Each row was made from one path, in order. Every step used is in the known rows, and no mark comes twice. Write each row's path.
Known rows:
N > G > P > R > K: [ 1.14 -4.60 -1.40 -1.00  4.07  1.17 -1.55 -1.22 -1.30 -1.22  1.15 -0.72
 -1.87  2.00  0.44 -0.95  1.39  0.90  4.17  0.60  0.65  1.50  0.72]
D > K > G: [ 0.66  1.91 -0.31  0.08  0.78  0.67 -2.52 -1.28 -0.67  1.83  0.13 -1.03
  1.01  0.73  0.20 -1.11  0.21 -0.02 -1.33 -2.06  2.19 -0.51  0.72]
J > K: [ 1.77 -0.70 -0.32 -0.78  3.42  0.19 -1.32 -0.44 -0.96  0.78 -0.09 -0.63
 -1.07  1.19 -0.32 -1.27  0.22  0.11 -0.06 -0.75  0.04 -1.25 -0.04]
G > P > R > K > F: [ 0.61 -2.29 -1.35 -0.71  3.22 -0.18  0.29 -0.32 -1.50 -2.07  0.40 -2.43
 -2.59  1.93 -0.75  0.11  1.40  1.04  4.80 -0.52  1.60 -1.31  0.14]
R > P > G: [ 0.56 -1.30 -2.68 -1.14 -0.21  1.48 -2.64 -0.82  0.53 -0.37  0.03 -0.45
 -1.50 -0.19  1.04 -1.35 -0.33 -0.46 -3.34 -1.03  0.91  2.22  0.48]
P > R > K: [ 0.62 -3.19 -0.40 -0.51  3.43  0.73 -1.61 -0.80 -1.93 -1.20  1.74 -1.45
 -1.92  2.00 -0.51 -0.51  1.17  1.07  3.50 -0.39  1.23  1.55  0.46]
J > K > D: [ 2.15  0.50  0.03 -1.69  2.25  0.40 -1.26 -0.06 -1.51 -1.06 -0.85 -0.66
 -0.27  0.79 -1.02 -1.49  1.11 -0.37  0.14 -1.72  0.03 -1.38  0.48]
P > R: [ 0.66 -2.31 -1.05 -0.99  2.83  0.27 -1.39 -0.65 -1.10  0.52  1.27 -1.41
 -1.21  1.33  0.02 -0.69  0.37  0.36  3.27 -0.31  1.10  1.07  0.40]
P > G > N > J > K: [ 1.35 -5.24 -2.34 -1.44  1.62  1.64 -3.30 -0.62 -1.72  0.48 -0.25 -0.87
 -1.14  1.00 -0.59 -1.29 -0.31  0.66 -2.51  0.01 -0.97 -1.09  0.12]
R > K > G > P: [ 0.81 -0.79 -1.76 -0.24  1.31  1.26  0.14 -0.77 -0.03 -0.21  0.02 -0.88
 -2.35  1.55  0.47 -1.42  1.37  0.41  0.02 -0.89  1.77 -0.86  0.09]
G > P > R > K > A: [ 1.14 -2.03 -0.44 -1.33  3.00  0.72  0.91 -0.72 -1.03 -1.63  0.62 -0.68
 -0.99  1.76 -0.99 -0.46  1.99  1.54  3.62 -0.21  0.64  1.46  0.68]
D > K > R > P > G > N > J: [ 0.97 -4.94 -2.44 -1.83 -0.47  2.94 -3.66 -1.07 -2.42  1.78  0.10 -0.79
  0.72 -0.39 -0.73 -1.35  0.26  0.36 -4.17  0.57 -0.61  2.54  1.18]
J > N: [ 1.59  1.82 -2.49 -1.11  2.73  0.48 -1.58 -0.74 -0.18 -1.65  0.76 -0.93
 -0.51  0.52  0.61 -0.53  0.02  0.44  0.47 -1.50  1.04  0.19  0.68]
J > N > G > P > R > K > D: [ 1.88 -2.01 -2.10 -2.23  3.63  1.52 -2.46 -0.86 -1.46 -3.75  0.63 -0.97
 -0.78  1.60  0.00 -0.64  1.98  0.53  4.03 -0.95  0.30  0.97  1.53]
J > N > G > P > R: [ 1.61 -2.69 -3.26 -1.79  4.14  0.77 -2.21 -1.30 -0.20 -0.46  0.88 -0.86
 -1.11  1.47  1.17 -0.49  0.40  0.39  4.11  0.27  0.32  1.08  1.04]
R > P > G > N > J > K: [ 1.24 -6.22 -3.15 -1.47  0.89  2.05 -3.57 -0.55 -1.29  0.90 -0.16 -0.83
 -1.84  0.46 -0.71 -1.46 -0.24  0.18 -4.18  0.23 -1.58  0.65  0.19]
N > J > K > A: [ 1.49 -1.26  0.06 -1.28  2.04  0.99 -1.71 -0.23 -1.33 -0.56 -0.11  0.01
  0.66  0.82 -1.41 -1.30  0.56  0.28 -0.79 -0.67 -0.58 -0.55  0.06]
N > J > K > G > P > R: [ 0.35 -5.32 -2.42 -0.76  2.61  1.62 -1.97 -0.57 -1.35  2.43  0.55 -1.77
 -2.15  2.11 -0.25 -0.93  0.42 -0.37  1.31  0.31  0.30 -0.81 -0.17]
J > N > G: [ 1.89  0.92 -2.09 -1.40  3.04  0.73 -4.10 -1.18  0.38 -2.67  0.75  0.21
 -0.20  0.48  1.50 -0.94 -0.04  0.16  1.05 -1.20  0.69  0.02  1.15]
G > P: [ 1.78 -0.65 -2.37 -1.11  1.91  0.65  1.45 -0.61 -0.09  0.77 -0.61 -0.61
 -0.97  0.56  0.60 -1.70  0.62  0.18  0.97  0.34  0.66  0.24  0.13]
D > K > R > P: [ 1.56 -0.03 -0.06 -1.16  1.23  1.60 -1.72 -0.94 -1.75  2.62  0.29 -0.50
  0.76 -0.49 -0.67 -1.25  0.95 -0.46 -2.11 -0.06  0.42  2.84  1.16]
K > A > W: [ 1.42  0.27 -0.78 -1.21  0.89 -0.83 -1.17 -1.11 -0.73 -0.64  0.19  0.31
 -0.49 -0.89 -0.92 -1.91  0.81  0.64  2.20 -1.92  1.27  1.49  0.21]
P > R > K > F: [ 0.27 -1.65 -0.45 -0.47  2.99 -0.40 -1.25 -0.30 -1.68 -2.79  1.02 -2.49
 -2.34  1.79 -1.04  0.25  1.16  1.06  4.60 -1.25  1.98 -1.35  0.18]
J > N > G > P > R > K: [ 1.53 -3.38 -2.52 -1.33  4.72  1.39 -2.27 -1.42 -1.16 -2.12  1.48 -1.05
 -1.84  2.11  0.66 -0.27  1.24  1.12  4.22  0.01  0.49  1.60  1.04]

Write each row's path:
[ 1.31 -4.19 -2.05 -1.99  0.31  1.71 -2.58 -0.39 -0.56 -0.48 -0.49 -0.13
 -0.69  0.22 -1.33 -1.09  0.46  0.68 -3.70 -0.52 -1.65  0.92  0.54] -> R > P > G > N > J > K > A
[ 2.01 -1.62 -2.11 -1.41  2.41  0.88 -0.85 -1.01  0.33 -0.43 -0.54  0.30
 -0.51  0.51  1.36 -1.99  0.55  0.08  1.71  0.50  0.39  0.11  0.59] -> N > G > P
[ 1.70 -4.94 -1.76 -1.20  2.33  1.26 -2.16 -0.29 -2.17  0.78 -0.16 -0.87
 -1.15  1.00 -1.14 -1.46  0.16  0.69 -1.47  0.34 -1.37 -1.06 -0.05] -> G > N > J > K
[ 2.31 -0.07 -3.45 -1.73  3.22  0.99 -1.62 -1.22  0.57 -1.40 -0.14  0.05
 -0.54  0.58  1.66 -1.23  0.33  0.30  1.66 -0.07  0.26 -0.03  0.96] -> J > N > G > P
[ 0.83 -4.52 -3.02 -1.32  0.54  0.82 -3.25 -0.03 -1.13 -0.84 -0.77 -1.78
 -2.31  0.34 -1.17 -0.57 -0.16  0.22 -2.58 -0.82 -0.54 -2.00 -0.08] -> R > P > G > N > J > K > F
[ 0.54 -1.21 -1.52 -1.75 -0.07  1.94 -2.81 -0.61 -0.18  0.17  0.43 -0.31
 -1.39 -0.21  0.61 -1.11  0.36 -0.65 -3.06 -0.53  0.90  1.74  0.92] -> K > R > P > G
[ 1.53 -3.86 -1.26 -1.53  2.81 -0.07 -1.93 -1.76 -1.35 -1.43  0.87  0.29
 -1.53  0.41 -0.67 -1.55  1.72  1.21  5.21 -0.65  0.79  2.70  0.65] -> N > G > P > R > K > A > W
[ 1.59 -2.59 -0.80 -1.19  1.70 -0.12 -2.69 -0.93 -2.07  0.16  0.16  0.23
 -0.31 -0.39 -1.70 -2.09  0.45  0.29  0.81 -1.21  0.06  0.77 -0.27] -> N > J > K > A > W
[ 0.19 -3.98 -1.45 -0.62  1.40  0.58 -1.82 -0.73 -0.87 -0.56  1.33 -1.69
 -3.28  1.94 -0.69 -0.34  1.46  1.63  1.60 -1.11  1.00 -0.74  0.73] -> P > R > K > G > N
[ 1.67 -4.25 -0.13 -1.90  2.46  1.68 -1.96 -0.11 -2.95  1.19  0.33 -0.63
 -1.03  0.85 -1.50 -1.20  1.10  0.34 -0.87  0.80 -1.14 -1.53  0.51] -> G > N > J > K > R
[ 1.23 -2.12 -1.32 -0.86  1.37  0.06 -1.72 -0.45 -0.21  0.86 -0.13 -1.03
 -2.56  1.32 -0.61 -0.95  0.65  0.83 -1.39 -1.42  0.03 -2.97  0.37] -> J > K > G > N
[ 0.84 -2.97 -1.26 -0.94  3.49  0.00 -1.47 -0.66 -1.11 -2.84  0.49 -1.65
 -2.34  1.86 -0.04 -0.14  1.29  0.92  5.48 -0.39  1.35 -1.35  0.45] -> N > G > P > R > K > F
[ 0.70 -3.29 -1.94 -0.92  3.15  0.62 -0.91 -0.76 -0.56  2.36  0.38 -1.75
 -2.58  2.24  0.05 -0.61  0.67 -0.12  1.94 -0.31  0.74 -1.14  0.08] -> J > K > G > P > R
[ 1.55 -5.20 -1.42 -1.79  1.27  2.08 -2.05  0.04 -2.18  1.94  0.27 -0.54
 -1.85  0.07 -1.66 -1.35  1.09 -0.24 -3.34  1.04 -1.74  0.92  0.53] -> G > N > J > K > R > P
[ 1.00 -0.39 -0.91 -1.48  0.40  2.12 -3.27 -1.35 -1.07  1.74  0.16 -0.48
  0.58 -0.34  0.29 -1.01  0.27 -0.43 -3.61 -0.59  0.97  2.52  1.32] -> D > K > R > P > G
[ 0.93 -2.72 -2.37 -0.56  1.50  1.74 -1.35 -0.49 -0.67  1.91 -0.53 -0.92
 -1.60  1.34  0.07 -1.71  0.34 -0.64 -1.83 -0.09  0.41 -2.02 -0.38] -> N > J > K > G > P
[ 0.67 -1.88 -1.80 -0.56  2.31  0.89 -0.97 -1.44 -0.91  3.20  0.36 -1.81
 -0.25  1.66  0.20 -0.70  0.61  0.17  2.04 -0.38  1.58  0.59  0.70] -> D > K > G > P > R
[ 0.64 -5.66 -2.87 -2.03 -0.94  2.78 -3.15 -0.38 -1.57  0.30  0.34 -0.58
 -1.26 -0.29 -0.48 -1.44  0.36  0.08 -3.72  0.56 -0.56  1.50  0.74] -> K > R > P > G > N > J
[ 1.41  0.66 -0.36 -0.77  3.00 -0.91 -1.06  0.00 -0.91 -1.04 -0.56 -1.62
 -1.56  1.07 -0.96 -0.37  0.23  0.16  1.17 -1.60  0.88 -3.81 -0.19] -> J > K > F
[ 1.24 -4.59 -0.69 -2.12  1.76  2.11 -3.30 -0.40 -2.54  0.94  0.23 -0.56
 -1.15  0.91 -0.84 -1.00  0.58  0.33 -2.19  0.38 -0.75 -1.70  0.71] -> P > G > N > J > K > R
[ 1.71  1.26  1.29 -1.18  2.30  1.05 -1.26 -1.11 -2.50  2.13  0.38 -0.51
  1.89  0.31 -0.52 -1.04  0.99  0.19  0.23 -0.26  1.16  0.45  1.30] -> D > K > R
[ 1.50 -3.99 -1.92 -2.18  0.88  1.36 -2.23 -0.62 -0.75  0.90 -0.13 -0.58
 -2.55  0.34 -0.55 -0.77  0.71  0.55 -3.44 -0.09 -1.00  0.11  1.05] -> J > K > R > P > G > N
[ 0.58 -5.69 -4.00 -1.49 -1.00  2.45 -3.14 -0.58 -0.82 -0.16  0.09 -0.78
 -1.28 -0.35 -0.05 -1.63 -0.25  0.31 -3.93  0.23 -0.59  2.01  0.44] -> R > P > G > N > J
[ 0.60 -3.87 -1.58 -1.71  0.65  2.77 -4.23 -0.50 -1.44  1.10  0.32 -0.42
 -1.35  0.14 -0.15 -1.27  0.02 -1.01 -4.30  0.01 -0.34  0.99  0.50] -> N > J > K > R > P > G
[ 1.28 -3.92 -2.19 -1.56  3.45  0.79 -1.50 -1.08 -0.36  0.52  0.51 -0.63
 -1.18  1.42  1.01 -1.21  0.56  0.24  4.28  0.83  0.41  1.13  0.74] -> N > G > P > R
[ 1.63 -3.15 -0.95 -1.90  2.82  1.46 -1.79 -0.69 -1.68 -2.68  0.26 -0.73
 -0.84  1.52 -0.30 -1.26  2.15  0.29  4.29 -0.43  0.51  1.02  1.19] -> N > G > P > R > K > D
[ 1.39 -2.60 -1.83 -1.98  0.01  1.65 -2.31 -1.28 -1.18  1.69 -0.14 -0.71
 -0.02 -0.27 -0.45 -0.86  0.64  0.87 -3.51 -0.17 -0.20  1.83  1.66] -> D > K > R > P > G > N
[-0.43 -2.02 -0.41 -0.01  1.80  0.90 -2.65 -0.81 -0.85 -0.60  1.76 -1.60
 -2.71  2.19 -0.12 -0.41  1.15  0.44  1.93 -1.72  2.26 -0.36  0.32] -> P > R > K > G
[ 0.89 -3.99 -1.60 -0.75  3.63  1.09  0.12 -0.89 -1.69 -0.40  1.05 -1.52
 -2.28  2.09 -0.23 -0.78  1.45  1.12  3.64  0.47  0.87  1.60  0.41] -> G > P > R > K
[ 2.00 -3.38 -1.26 -2.05  1.27  1.25 -1.96  0.18 -2.46 -0.96 -0.81 -0.89
 -0.20  0.48 -1.84 -1.79  1.09  0.13 -0.90 -0.67 -1.34 -1.32  0.49] -> G > N > J > K > D
[ 1.22  0.60  0.68 -0.91  1.73  0.45 -0.14 -0.51 -0.73 -2.97  0.41  0.01
 -0.24  1.03 -0.98 -0.99  1.70  1.41  1.49 -1.42  0.96  0.87  0.58] -> R > K > A
